Each row was made from one path, in order. Every step used is in the known rows, and no mark comes twice. Write each row's path.
Known rows
sori > revil > sedon: [-10  14   7   3 -14  -5 -14  10  -7  11 -29  -2  -8  30   1  -5 -20 -18
  27 -37   6 -24 -13  41  11  -2  37 -25   9   5]
buko > sori > revil > sedon > zanab: [ -1  16 -40 -42   2 -10 -11 -17  12 -23  -2  -2  -5  19 -32  -8 -32  34
  34 -18 -20 -22 -27  12  14   2  36 -31 -15  21]
sori > sodo: [-39  10   9  23  -8 -48  -4  43 -36  26  -4   7 -27 -20  23 -11 -26   4
   8  19 -10 -31 -10 -12  14 -24 -19 -13 -19  29]
nitef > ratekur > sori > revil > sedon > gurere: [  1 -19 -37 -46  34 -11  18  14  19  22  -4   4   0  50 -16  -4  -1  23
  10 -34 -22  35 -29  21  -7  34  38   6 -17 -19]
nitef > ratekur > sedon > gurere: [-26 -14  13 -13   5 -25  12  16   9   1 -19  41  -2   5  22  17  57 -39
  -3   5 -14  -6  18   6  -5  23  14  38   3 -17]
sori > revil: [-10   8  19  17  -9  -6 -10   7 -24  18  21   1  -4  26  38 -29 -10  -9
  10  -3  24 -25 -28   1  -7  -3  -5  -4  -1  19]
sazi > nugu > buko > sori > sodo: [  5 -18 -22  28  -5 -10   2   3   2  27  25 -11 -20 -79  -3  25 -36  68
 -39  43   6 -20  -2 -43  33 -37 -13  -7  -8  30]
zanab > sedon > revil > sori > ratekur > nitef: [ 65   9 -57 -53   2  48  -5  19   8 -25   3  -9   7  28 -33   4  13  10
  -4 -22 -17  44 -27  -5  -7 -10  10 -39   5   6]
nugu > buko > sori > ratekur > sedon > revil: [ 16 -20 -24 -47   2  46  -9  -9 -23 -16   6 -33   8  -9  -7   6  27   2
 -11 -23  -3 -24  -5 -12  46  -4  -7   0   7 -18]
zanab > sedon > ratekur: [ 31   5  12  42 -17  -4   8  30   1  -4  -4  35  20 -18  -9  -2  30 -29
  29 -28  -4   4   3   3 -27  12   4  11  -8 -17]
buko > sori > ratekur: [-11  -4  -2 -14  15 -17   7  -7 -61 -11 -21  -8  28 -27  34 -26 -26  50
  -2 -19 -10  -6 -23 -11  23 -23 -17   0 -19  26]
sazi > nugu > buko: [ 26 -13  41  66  -1  15 -17 -20  38   8  31  10 -23 -65  35  45  -8   3
 -18  50  42 -14  20 -22 -19   2  -4  33  -4  -8]
gurere > sedon: [-21   5  43  28 -24 -14   4   6 -11  14 -35  12  21  -6   5   2  18 -44
  -8 -11  12 -25  45  24  -1  -3  -9   3  18   1]
sazi > nugu > buko > sori > ratekur > sedon: [  0 -23 -14  -7  -6  51   8 -31  20  -9 -12  -9  18 -50  -3  17  28  43
 -36  17   4 -19   7 -25  46 -22  -8  -1  27   4]
nugu > sazi: [-30  24  52  43 -38  -1  -6 -23   8  43 -24  -3   6 -29  54  18 -20 -66
   0  22  29 -36   8 -28  -9  -7  -7  -6  -7   4]
buko > nugu: [-12   7  35   0 -23 -58 -22  13 -36  17   1   3  28  -5  43 -20   4 -11
 -24  14  26  -5  12  -2 -28 -22 -43 -30  13   8]
revil > sori > ratekur: [ -4   1  -1  10  40  -1   4 -30 -24 -17  -4  -6 -18 -28  25  14 -34  35
  -1  12  -1  12  -7  12   6  -8  16   9 -11   1]
sazi > nugu: [ 11   5  43  45 -15  -8  -5  -8  29 -16  17  22  -8 -21  35  12   8   3
 -10  44  38  -4  14 -15  -8  -5 -10  26   2  31]
buko > sori: [ -8   2  17  16 -20 -23  -5 -13 -36   7 -19  -4  23 -24  17 -28 -37   8
 -16  -1  11  -6   6  -4  -6 -16  -9  -7  -8  39]
buko > nugu > sazi: [-31  22  44   3 -48 -36 -12 -16  -9  52 -18 -12  37 -20  61  11  -1 -50
 -28  25  37 -27  11 -34 -16 -29 -41 -46  19  -3]
sazi > nugu > buko > sori > ratekur: [ 28 -27  -5  15  28  20   3 -29  -5 -10  16 -12   9 -76  32  26 -17  76
 -29  22  15  -3 -10 -35  25 -20 -12  22 -12   6]
gurere > sedon > ratekur > sori: [ -9 -10  15  25  -1  13  29  -9  19  16   7  -3  43  21 -52 -32  29  -7
  -1 -23 -11  29  29   9 -21  22 -34  24  17 -38]
nugu > buko > sori: [  8 -13  17  36  -5   4 -17 -23 -27  29  -8 -14   7 -67  16   1 -54   8
 -23   9  11 -14  12 -13 -17  -8  -5  -2 -13  -1]
revil > sori > ratekur > sedon > zanab: [-26  12 -33 -31  33  26   4 -43  36 -45   6   9 -32  -1 -18  23  20  18
  22  42 -29 -18  -1  -2  15  11  15  -4   1  -5]
nitef > ratekur > sedon > revil > sori: [ -2  -6  -9 -24  20  12   3 -10  30 -48  -7  -3 -29  35  -6  16  28 -16
  -1   2  21  16  15  16   9  17  26  19  25 -12]

Write each row's path
[  2  -2  15  32   8   5  11 -14  13   6  36  -2  22  12 -19 -41  -6   9
  10   2  -5  37  -7 -12 -39  27 -35  31 -14 -24]  sedon > ratekur > sori
[ 61   4 -18  -9 -12  22  -7  14  12 -21   6  -1 -24   3 -21  28   7 -39
   2  -4  23  11  16  19 -12  12  40 -20  -4  18]  zanab > sedon > revil > sori
[ 40  -2   4   5 -28 -18   2  36 -10  27  -4  44   2 -30   6  28  34 -59
   1   5 -11 -13  18  11 -26  16  26  -2 -27  13]  zanab > sedon > gurere
[-29   4  -9 -10  10  32   8 -30   0 -16 -32  -7  -8  -3  -8   7  10   2
  -9  10 -14  -6   7  21  24  -9  17 -15  25   2]  revil > sori > ratekur > sedon
[-16 -12 -17  22  -1 -24  -7  19 -44  48  -2 -21 -14 -74  -2   2 -66  41
 -21  13 -15 -29  -8 -26  20 -32 -12 -24 -20  15]  nugu > buko > sori > sodo
[-24 -11  14   9  29 -17  11   5   9   5 -22   1  16  10  26 -40 -23  32
  -4  11  15  33 -14 -23 -34  24 -26  17 -17   0]  nitef > ratekur > sori
[ 11   8  -3 -18 -22  34 -13 -25  26 -28  13 -15 -30  37 -31  13  22 -54
  -8  14  17  -4  29  26   8   9  23  -4  29   4]  ratekur > sedon > revil > sori
[ 37   6 -32 -40  24  27 -14 -11  -4 -34  35 -24 -10  41 -10  -3 -15  27
  -6  -2 -14  48 -30  -7  -4 -11  -7  -2  -1  -4]  sedon > revil > sori > ratekur > nitef
[ 28   4 -29 -47  16  36   6 -13   4 -27   8 -22  14  49 -40  10  21  10
 -22 -27 -18  39   6  16  14 -13  -6  -9  26 -17]  gurere > sedon > revil > sori > ratekur > nitef
[  8  20 -20   1 -15  14  -8   7  21   7  10   2  20  67 -50 -31  -7   8
  33 -61 -35  35 -36  25 -20  -5   9 -13  26 -33]  sori > revil > sedon > ratekur > nitef
[ 25 -10 -11 -31  40  16  14 -12 -14 -38  14 -22 -11  16 -14  35  26   5
  -6 -25   5   7  24  29  40   4  17  17  11 -16]  gurere > sedon > revil > sori > ratekur
[ 17  -1  35  -5 -14  -6  -3  16  -8 -16   6   1   6  30  -2  15  43 -57
   1 -23  24 -21  40  21  13  11  -8  19   9  -4]  gurere > sedon > revil
[-53 -12 -19  -5  32 -41  21  49  -7  26 -19  -5  -6   0  11 -40 -32  62
   0  16 -12  17 -34 -36   0  -1 -34  -5 -23  16]  nitef > ratekur > sori > sodo
[ 33  17  -7  26 -36  17  -2  33  18   9  -5  31  42  12 -38 -29  27 -22
  17 -31 -28  35 -15 -10 -54  -3 -18 -15  12 -15]  zanab > sedon > ratekur > nitef
[-15   0  19  -2 -40  -2  -1   2   4  17   4  29  -4   8  -3  14  52 -77
  -7  20 -16 -21  32  17  -5  14  11  14   6   2]  ratekur > sedon > gurere
[-25 -11 -11 -11  35   1  13  11   6  19   3 -10  18  47  26 -62 -18  47
   3  -6  19  21 -52 -21 -21  17 -20   1  -6   8]  nitef > ratekur > sori > revil
[-24   3 -32   3   5 -20  15  30  11  17  -6 -12  -6  15 -75 -18 -26  33
  32 -29 -50  23 -11   9  12   1   0 -10 -13 -27]  revil > sedon > ratekur > sori > sodo
[ 38   2   7   3  11   2 -17 -21   3 -29  42 -18 -39   9   2  23 -23 -22
  -3  16  28  14  14  15 -10  13  21  17 -10   5]  sedon > revil > sori
[-51   1  26  10  -4 -13   5  16  14 -10 -60  27   9   9  30 -19  31 -20
   6  -1  10 -13   9   2  -1   6  -4   9  23  -2]  nitef > ratekur > sedon
[ 17   0  -7 -20  -7 -20  -8   9  -9  23  14  14 -18  30  -7  27   3 -33
  18 -26 -19 -14  -5  46   7  13  54   1 -11  -7]  sori > revil > sedon > gurere
[-36  14  -7 -32  14   9  -1  -7  19 -41  -3  24 -13  10  11  -1  50  -3
  41  27 -26 -40 -13 -17  17  12 -15   6  -9  -5]  sori > ratekur > sedon > zanab
[ 12   4 -29 -10  14 -23  -7  18 -15  -8  47 -22 -63   6 -14  25 -30  10
   0  18   1  -4  -6  -1  28 -12  11  -3 -17  18]  sedon > revil > sori > sodo
[  4   3   1  16  -4   5   8  -9  30  -2  -9  -8  16  20 -55 -17 -16   4
  27 -34 -22  38   8  27 -23  26   9  12  -2 -41]  revil > sedon > ratekur > sori
